What can hang from each mark:
R: Q Y
Y: G T X
G: Q Y
Q: G R X
X: Q Y

Each row was made from one small tree. Brackets hold a mark, then the marks that hang from it, in alphabetical order. Every link used is in the known rows. Write each row's tree.
Known rows:
{X Q}: [-1.38  0.56  0.32  3.70  1.85  0.20 -0.47 -1.95 -0.94 -1.62 -2.41 -0.60
  0.93  0.80 -1.36 -0.01 -0.76]
{Q G {R {Y T X}}}: [-0.16 -2.07 -0.69 -3.24 -1.76 -1.66 -1.73  0.28  1.30  1.67  2.48  0.55
 -1.85 -0.55  1.32 -1.94 -1.20]
{X {Q R}}: [-0.93 -0.58 -1.04  2.59  2.40 -2.99 -2.75 -0.95 -2.12 -0.57 -2.05 -0.22
  1.19  2.69 -0.83 -2.02 -1.04]
{X {Q G}}: [ 0.94  2.92  1.02  3.02  0.29 -0.66 -1.12 -3.66  0.20 -1.23 -2.21 -0.69
  1.42  0.89 -1.42  1.28 -0.80]
{R Q Y}: [-1.11  0.49  0.40  0.81  1.05 -0.18 -0.13  4.59  1.63  0.00 -0.87 -1.00
 -2.63  0.45 -1.33 -1.61 -1.43]
{R {Q {G Y} X}}: [ 4.67  6.90  2.48  0.23 -1.26  0.84 -1.09  2.44  1.76  0.48 -2.94 -0.84
  1.84 -0.36 -1.67  3.72  1.14]
{Q R}: [-1.43  0.43 -1.38  0.22  0.93  0.00 -3.52  1.29 -0.40  0.48 -2.51  0.68
 -0.40  2.16  0.31 -1.53 -2.12]
{G {Y T X}}: [-0.58 -2.40 -0.47 -0.77 -1.49  4.77  0.48  2.28 -0.38  1.19 -0.34  0.54
  0.10 -1.40  0.01  3.34  0.18]
{Q G}: [ 0.39  3.71  0.51  0.63 -1.06  2.25 -1.95 -1.27  2.19 -0.13 -2.63  0.13
 -0.20  0.34 -0.19  1.81 -1.94]
{Q G X}: [ 1.28  6.99  2.10  0.17 -1.30  1.70 -1.33 -3.31  2.64 -0.78 -2.99  0.15
  1.05 -1.76  0.14  1.12 -0.61]
{R Q {Y G X}}: [ 0.10 -1.50 -1.05  2.04  1.85 -2.09  3.71 -0.03 -2.75  2.11  1.54  1.66
 -3.48 -0.44 -3.24  1.09  1.30]
{G {Q X} Y}: [ 0.38  3.82  1.59  1.30  0.66  0.47  0.02 -0.95 -0.58 -0.84 -3.20 -0.88
  5.06 -0.27 -0.10  1.50  0.66]
{R {Y G T X}}: [-2.29 -4.25 -1.02 -0.84  0.13  0.83  3.55 -1.33 -0.86  0.82  3.47  1.68
 -3.16 -2.19  0.60  0.40  0.03]
{R {Q {G {Y T}} X}}: [ 3.85  5.78  2.42 -2.23 -2.11  2.63 -0.58  3.36  3.32 -0.94 -0.96 -1.75
  1.09 -1.48  0.00  2.11  1.61]
{R Q {Y G T X}}: [-0.53 -2.54 -0.94 -0.49  1.24 -0.25  4.12  0.97 -1.22  0.84  3.78  0.85
 -4.40 -1.65 -1.65 -0.44  1.51]
{G {Q R} Y}: [ 0.08 -0.56 -1.49  0.65  1.35 -2.29 -2.62  2.35 -2.31  0.63 -2.61 -0.37
  4.04  3.70  0.19  0.17 -0.90]
{Y X}: [-1.51  0.45 -0.67  2.29  0.20  2.72  0.31 -2.28 -1.43  1.18 -2.11  1.52
 -1.00 -0.94 -2.32  1.35 -0.43]
{Y G T X}: [-1.38 -1.61 -1.58  0.19  0.53  2.88  2.96 -3.29 -2.09  0.40  1.58  2.15
 -2.42 -1.73 -0.72  1.47  1.03]
{Q R {X {Y T}}}: [ 0.48  1.29  1.21 -3.97 -3.55  2.22 -2.97  3.65  3.66 -0.01 -1.17 -0.37
  2.33  0.06  3.83 -2.88 -0.07]

Write each row's tree:
[ 1.16  0.70  0.44 -1.46 -1.28  0.24  1.25  1.49  2.13  0.60  2.38 -0.77
 -3.38 -1.94 -1.64 -0.74  0.56] => {R {Q G} {Y T X}}
[-0.91  0.11 -0.17 -1.08  1.26 -4.35 -0.28 -0.88 -0.65  1.00  0.66  1.71
 -0.52  0.18  1.73 -1.55 -0.68] => {Q {R {Y G}} X}
[-0.37 -1.88  1.30  0.02 -2.40  2.84 -0.27  2.31  2.58 -1.51 -0.84 -1.62
  2.26  0.88  1.95 -0.61 -0.10] => {X Q {Y T}}
[ 0.40 -2.16 -1.69 -2.31 -0.82 -1.47  0.03  0.89 -0.73  0.04  0.96  0.09
  2.79  3.18  2.67 -2.23  0.53] => {X {Y {G {Q R}} T}}
[ 0.70 -2.22 -0.09  4.12  0.71  0.20  0.85 -1.16 -3.86  1.28 -1.82  0.52
  2.87  0.22 -2.69  4.51  0.89] => {G {Y {X Q}}}
[-2.08  0.89  1.19 -1.46  1.60 -1.74  3.41 -3.58  0.43 -2.38  2.72 -0.68
  0.57 -2.34  1.98 -2.87  0.82] => {R {Y {G {Q X}} T}}
[-1.59 -1.13  0.14 -3.51  0.55 -2.51  0.11  0.08  0.80 -0.38  2.79  0.78
 -1.42 -1.11  3.37 -3.20 -0.17] => {Q {R {Y G T}} X}
[ 1.40  0.89  0.69 -2.43 -2.93  4.31 -1.72  3.36  3.20 -0.20 -1.01 -0.80
  0.93 -0.01  2.15  3.80 -1.40] => {Q {G {Y T}}}
[-0.87 -2.40 -1.04  2.60  2.02  0.15  3.56 -5.66 -3.91 -0.74  2.13  1.29
 -0.91 -1.26 -1.96  1.22  2.16] => {Y G T {X Q}}
[ 1.39  1.80 -0.46  1.96  0.81 -3.88 -3.39 -2.51 -0.86 -0.35 -1.77 -0.32
  1.68  2.81 -0.75 -0.76 -0.98] => {X {Q G R}}
[-2.64 -4.27  0.35  0.96  0.63 -0.55  2.03 -1.48 -0.74 -0.65  2.48 -0.70
 -1.25 -2.04 -0.37 -1.65  0.14] => {R {Y T {X Q}}}
[-0.39 -3.53 -2.31  1.35  2.48 -3.17  1.45 -4.82 -5.04  0.14  2.60  1.67
 -0.69  0.55 -1.24 -0.91  2.07] => {Y G T {X {Q R}}}
[-0.18 -1.89  0.34 -1.71 -0.23 -4.11 -2.51  0.36  1.91 -1.07  2.15 -1.63
 -0.02  1.32  2.20 -3.28 -1.62] => {X {Q G {R {Y T}}}}
[-1.79 -0.67  0.54 -1.71  0.39  1.60  0.37  5.66  3.38 -1.38  1.33 -2.03
 -3.64 -0.84  0.41 -3.10 -1.00] => {R Q {Y T}}
[ 3.64  1.58  0.19 -0.86 -1.91  2.73  0.43  2.94  0.48  1.39  0.24 -0.53
 -0.49 -0.69 -2.07  3.80  1.88] => {R {Q {G {Y T X}}}}
[ 0.90 -3.81 -0.98 -0.63 -1.06 -1.79 -0.35  1.13 -0.79  0.03  1.17  0.14
  2.02  3.00  2.46 -0.87  0.74] => {X {Q R} {Y G T}}
